Each row comes from the steps of one path. Every step used is in the known rows, and no mark comes twice. Write the path behind each row, first mark first.
Known rows
gakep, basaro, pufo: .03 .39 .07 .00 .05 -.02 .19 .01 -.37 .02 .14 -.09 .08 -.07 -.02 .01
 -.05 .32 -.04 .01 -.06 -.03 .00 .11 .04 -.05
lerudi, gukid, pufo, gakep, basaro: .11 .41 -.21 -.01 -.11 .08 .29 .01 -.14 -.04 .07 .28 .32 -.21 -.05 .29
 -.11 -.22 -.13 -.05 -.07 -.25 -.13 .04 -.08 -.22
pufo, basaro, fuzi: -.04 -.30 -.01 .03 -.04 .02 .02 .03 .17 -.07 .06 -.06 .02 -.05 -.03 .01
 -.02 .07 -.18 -.04 .13 .24 .04 -.10 .01 .42
bome, leribo, fuval, fuzi, basaro: -.02 -.28 .18 -.05 -.03 -.17 -.33 -.24 .07 .13 -.37 -.14 .09 .08 -.03
 -.19 -.30 .05 .26 -.09 .05 .13 -.05 .00 -.07 .12
lerudi, pufo, basaro, fuzi: -.08 -.26 -.02 .05 -.05 .00 .00 .03 .33 -.09 .15 -.07 .09 -.21 -.07 .09
 -.01 .05 -.16 -.01 -.02 .12 .01 -.15 .00 -.09
gukid, lerudi: -.03 .03 -.04 .00 -.01 .11 .09 .00 -.23 .13 .12 -.06 .03 .35 -.04 .03
 -.05 -.03 .13 -.06 .05 .02 .17 .08 .10 .34
gakep, basaro: .08 .44 .03 -.04 .00 .10 .19 .06 -.16 .00 .12 -.08 .07 -.03 -.02 .00
 -.06 .13 .03 .02 .10 .10 .00 .16 .03 .23
fuzi, fuval, leribo: -.02 .09 .19 -.02 .17 .08 -.02 .10 -.26 .15 .10 -.08 -.16 .07 .24 -.38
 .30 -.01 .24 .14 .08 -.03 .01 .10 -.04 .00
lerudi, pufo, basaro, fuzi, fuval, leribo: -.10 -.22 .06 .04 .12 .00 .00 .12 .33 .07 .09 -.10 .04 -.10 .16 -.31 .32
 .03 .04 .18 -.04 .04 .01 -.12 -.11 -.27
bome, leribo: -.01 .06 .10 -.08 -.03 .05 -.01 -.15 -.25 .02 -.02 -.12 -.06 -.03 .03
 -.01 -.53 -.02 -.01 -.06 .02 .06 -.06 .07 -.07 .05
gukid, pufo: .06 .06 .10 -.03 .01 .12 .09 .01 -.43 -.01 .14 -.05 .03 -.08 -.04 .05
 -.10 -.15 -.13 -.04 -.11 -.11 -.09 .02 -.08 -.17
pufo, lerudi, gukid: -.02 .04 -.16 .02 -.03 -.05 -.02 -.06 -.22 -.23 .06 .07 -.43 -.37 -.18
 -.25 -.02 -.09 .11 -.11 .14 -.03 .03 .01 .07 .32
gukid, pufo, gakep, basaro, fuzi, fuval, leribo: .12 .40 -.10 -.03 .05 .14 .24 .15 .18 .04 -.05 .17 .17 .09 .20 .10 .24
 -.18 -.11 .17 -.07 -.10 -.12 .13 -.18 -.34
basaro, fuzi, fuval: -.01 -.12 .15 .04 .03 .06 -.08 -.08 .13 .07 -.01 -.01 -.20 .15 .28 -.35
 .05 .05 .07 .14 .12 .17 .04 .12 .07 .27
bome, leribo, fuval, fuzi, basaro, pufo, gakep: -.09 -.30 .08 .01 -.05 -.26 -.34 -.22 -.04 .14 -.34 .08 .14 .08 -.01 .33
 -.33 .15 .16 -.13 -.14 -.13 -.09 -.10 -.04 -.28
bome, leribo, fuval: -.02 .01 .11 -.01 -.03 .02 -.03 -.19 -.35 .15 -.23 -.11 -.04 .07 .10 .01
 -.51 .08 .42 -.04 .00 .05 -.07 .02 -.03 .10
fuzi, basaro, pufo, lerudi: -.08 -.40 .05 .08 .00 -.04 -.37 .00 -.37 -.24 .12 -.09 -.32 -.21 -.33
 -.13 -.03 .20 .06 -.12 -.06 -.17 .03 -.06 .09 .02
leribo, fuval, fuzi, basaro: -.05 -.28 .21 .02 .03 -.16 -.31 -.07 .04 .10 -.20 -.08 .04 .05 -.05 -.13
 .20 .09 .29 -.08 .12 .14 .01 .00 .07 .25
lerudi, gukid, pufo, gakep, basaro, fuzi: .11 .34 -.28 .00 -.11 .03 .23 -.03 .21 -.13 -.03 .34 .31 -.19 -.02 .26
 -.05 -.23 -.32 -.05 -.03 -.09 -.12 .06 -.10 -.13
gukid, pufo, basaro: .01 -.24 .02 .01 -.05 .12 .16 .05 -.36 .00 .15 -.10 .20 -.09 -.08 .05
 -.14 -.10 -.14 -.02 -.10 -.09 -.09 -.15 -.08 -.02
gukid, lerudi, pufo, basaro, fuzi, fuval, leribo: -.11 -.25 -.10 .05 .08 .04 .09 .09 .38 .19 .07 -.12 .17 .33 .11 -.32 .30
 -.03 .15 .13 -.04 .01 .15 -.13 -.04 -.10
gakep, basaro, pufo, lerudi: .03 .38 -.13 .02 .01 -.04 .17 .02 -.39 -.20 .10 -.10 -.29 -.22 -.22 -.02
 -.07 .29 .02 -.02 -.05 -.04 -.01 .06 .08 .05
gakep, pufo: .16 .15 .04 -.01 .06 .06 .08 .00 -.06 .02 .12 -.04 -.23 -.11 -.02 .02
 -.07 -.24 .10 -.06 -.13 -.11 .00 .02 .04 -.14
gakep, pufo, basaro, fuzi: .11 -.21 -.10 .05 -.01 .02 .11 -.01 .38 -.05 .02 -.01 -.07 -.09 -.06 .02
 -.06 -.19 -.10 -.05 -.10 .08 .00 -.13 -.03 .10
bome, leribo, fuval, fuzi, basaro, pufo: -.08 -.29 .19 -.02 .02 -.28 -.33 -.26 -.13 .15 -.36 -.14 .10 .05 -.01
 -.19 -.27 .24 .20 -.11 -.11 .00 -.06 -.08 -.06 -.17
leribo, bome: -.02 .04 .07 -.17 .05 .04 -.06 .14 -.35 -.05 -.10 -.04 -.11 .20 .01 .07
 -.01 -.13 -.17 -.07 .09 .05 .01 -.09 .03 -.04
fuval, fuzi, basaro, pufo, gakep: -.09 -.24 .12 -.01 .00 -.20 -.32 -.02 .04 -.02 .03 .11 .05 -.07 -.14 .37
 .18 .09 -.24 -.14 -.06 -.15 .01 -.04 .04 -.20
bome, leribo, fuval, fuzi, basaro, pufo, lerudi: -.08 -.33 .01 .00 -.02 -.31 -.35 -.25 -.13 -.06 -.38 -.16 -.26 -.10 -.20
 -.21 -.30 .22 .26 -.13 -.10 -.01 -.06 -.10 -.02 -.06

Which path is each row?
-.04 .08 .14 -.17 .17 .04 -.07 .23 -.33 .10 -.18 -.08 -.17 .32 .27 -.34
 .34 -.17 .03 .10 .07 -.03 .01 -.06 -.05 -.20 -> fuzi, fuval, leribo, bome
-.02 .01 .07 -.16 .18 .00 -.12 .19 .05 .02 -.27 -.02 -.21 .35 .29 -.36
 .41 -.15 -.14 .09 .14 .14 .03 -.06 -.09 -.11 -> basaro, fuzi, fuval, leribo, bome
-.06 .09 -.12 .04 -.09 .10 .05 .02 .02 .09 .24 .14 .15 .21 -.10 .64 -.07
 -.18 .13 -.07 -.12 -.26 .14 .00 .11 -.29 -> gukid, lerudi, pufo, gakep
.07 .38 -.13 .00 -.07 .07 .16 .06 .29 -.10 .02 .20 .10 .02 -.01 .51 -.04
 .02 -.19 -.02 .13 .13 .00 .14 .04 .19 -> pufo, gakep, basaro, fuzi
.01 .43 -.20 .00 -.10 .13 .28 .06 .14 .09 .21 .13 .34 .23 -.13 .62 -.10
 -.06 .12 -.01 -.09 -.19 .12 .07 .11 -.22 -> gukid, lerudi, pufo, gakep, basaro
-.07 .01 -.04 .05 .02 -.07 -.03 .01 -.49 -.21 .13 -.09 -.49 -.24 -.18
 .02 -.05 .17 .02 -.08 -.07 -.10 .03 -.02 .09 .01 -> basaro, pufo, lerudi
.00 .37 -.23 .04 -.01 -.13 .16 -.04 -.30 -.21 .05 .04 -.24 -.38 -.19
 -.27 -.02 .23 .03 -.05 -.01 -.08 .00 .02 .05 .09 -> gakep, basaro, pufo, lerudi, gukid
.04 .40 -.14 .01 -.06 .05 .13 .06 .45 -.10 .12 .18 .17 -.16 -.08 .60
 -.02 -.01 -.17 .02 -.03 .00 -.01 .09 .03 -.32 -> lerudi, pufo, gakep, basaro, fuzi
-.09 -.29 -.16 .06 -.08 .04 .08 .01 .38 .05 .11 -.09 .25 .20 -.12 .09
 -.02 -.02 -.06 -.04 -.03 .08 .17 -.16 .06 .08 -> gukid, lerudi, pufo, basaro, fuzi
-.10 -.31 .12 .07 .02 -.25 -.36 -.05 -.06 .10 -.20 .12 .09 .04 -.04 .39
 .19 .16 .20 -.11 -.08 -.14 -.01 -.09 .11 -.17 -> leribo, fuval, fuzi, basaro, pufo, gakep
-.07 -.24 .22 -.03 .07 -.21 -.30 -.05 -.05 .01 .02 -.11 .02 -.07 -.14
 -.15 .21 .18 -.21 -.09 -.03 -.01 .03 -.03 .01 -.08 -> fuval, fuzi, basaro, pufo
.09 .36 -.03 -.03 -.01 .06 .16 .01 .21 -.08 .01 -.02 .05 -.02 -.01 .00
 .01 .12 -.17 .01 .16 .28 .03 .17 .01 .30 -> gakep, basaro, fuzi
.06 .25 -.06 .03 -.07 .11 .14 -.01 .34 .03 -.02 .19 .04 .18 .19 .13 -.03
 .04 .04 .19 .11 .09 -.01 .20 .07 .19 -> pufo, gakep, basaro, fuzi, fuval
-.06 -.41 .06 .07 -.04 .08 -.01 -.05 .20 .05 -.02 -.08 -.01 .13 .23 -.36
 .01 .10 .05 .15 .12 .20 .03 -.06 .06 .41 -> pufo, basaro, fuzi, fuval
.06 .43 -.08 -.01 -.07 .12 .18 .09 -.07 -.02 .15 .14 .13 -.02 -.04 .53
 -.11 .02 -.01 -.01 .07 -.04 -.02 .14 .07 .13 -> pufo, gakep, basaro
.08 .25 .05 .02 .00 .10 .13 -.05 .25 .07 -.04 -.02 .00 .16 .24 -.38 .00
 .15 .06 .20 .15 .23 .03 .21 .06 .32 -> gakep, basaro, fuzi, fuval
-.03 -.23 .19 -.06 .03 -.12 -.29 -.03 .14 -.01 .00 -.11 .01 -.04 -.16
 -.15 .18 -.01 -.14 -.08 .15 .13 .04 .05 .01 .19 -> fuval, fuzi, basaro
.03 .46 -.06 -.01 -.07 .09 .19 .09 .07 -.03 .25 .11 .20 -.19 -.09 .61
 -.10 -.02 .00 .02 -.07 -.17 -.04 .09 .06 -.39 -> lerudi, pufo, gakep, basaro
.12 .23 -.20 .03 -.11 .08 .21 -.11 .26 .02 -.11 .32 .27 -.01 .22 -.09
 -.04 -.21 -.09 .13 -.02 -.12 -.11 .09 -.07 -.10 -> lerudi, gukid, pufo, gakep, basaro, fuzi, fuval
.08 -.20 -.10 -.12 .15 -.02 .05 .22 .36 .05 -.29 -.06 -.14 .28 .21 -.37
 .32 -.37 -.08 .11 -.10 -.01 -.04 -.26 -.11 -.25 -> gakep, pufo, basaro, fuzi, fuval, leribo, bome
-.07 -.38 .13 .09 -.03 .01 -.38 .02 -.28 -.04 .17 .14 .09 -.05 -.14 .44
 -.05 .09 -.04 -.09 -.08 -.28 -.02 -.07 .08 -.20 -> fuzi, basaro, pufo, gakep
-.06 -.27 .04 .04 .11 .03 .02 .11 .19 .07 .00 -.10 -.05 .08 .23 -.39 .32
 .04 .03 .14 .13 .18 .01 -.06 -.07 .26 -> pufo, basaro, fuzi, fuval, leribo
.04 .04 -.09 -.01 -.04 .09 .08 .00 -.43 -.24 .11 -.07 -.34 -.25 -.22 .03
 -.12 -.18 -.03 -.07 -.09 -.12 -.06 .01 -.04 -.09 -> gukid, pufo, lerudi
.10 -.34 -.03 .09 .01 .04 .10 -.07 .41 .09 -.05 -.04 -.13 .08 .19 -.34
 -.05 -.15 .12 .14 -.11 .04 .00 -.09 .02 .11 -> gakep, pufo, basaro, fuzi, fuval
-.02 .04 .12 .01 .17 .04 -.07 .08 .11 .06 -.01 -.02 -.20 .07 .26 -.39
 .37 -.01 .05 .13 .12 .15 .05 .11 -.07 .08 -> basaro, fuzi, fuval, leribo
.01 -.31 -.15 .04 -.09 -.03 .10 -.06 .08 -.08 -.01 .08 .23 -.23 -.04
 -.24 -.02 -.17 -.31 -.06 -.03 .01 -.08 -.18 -.14 .09 -> lerudi, gukid, pufo, basaro, fuzi
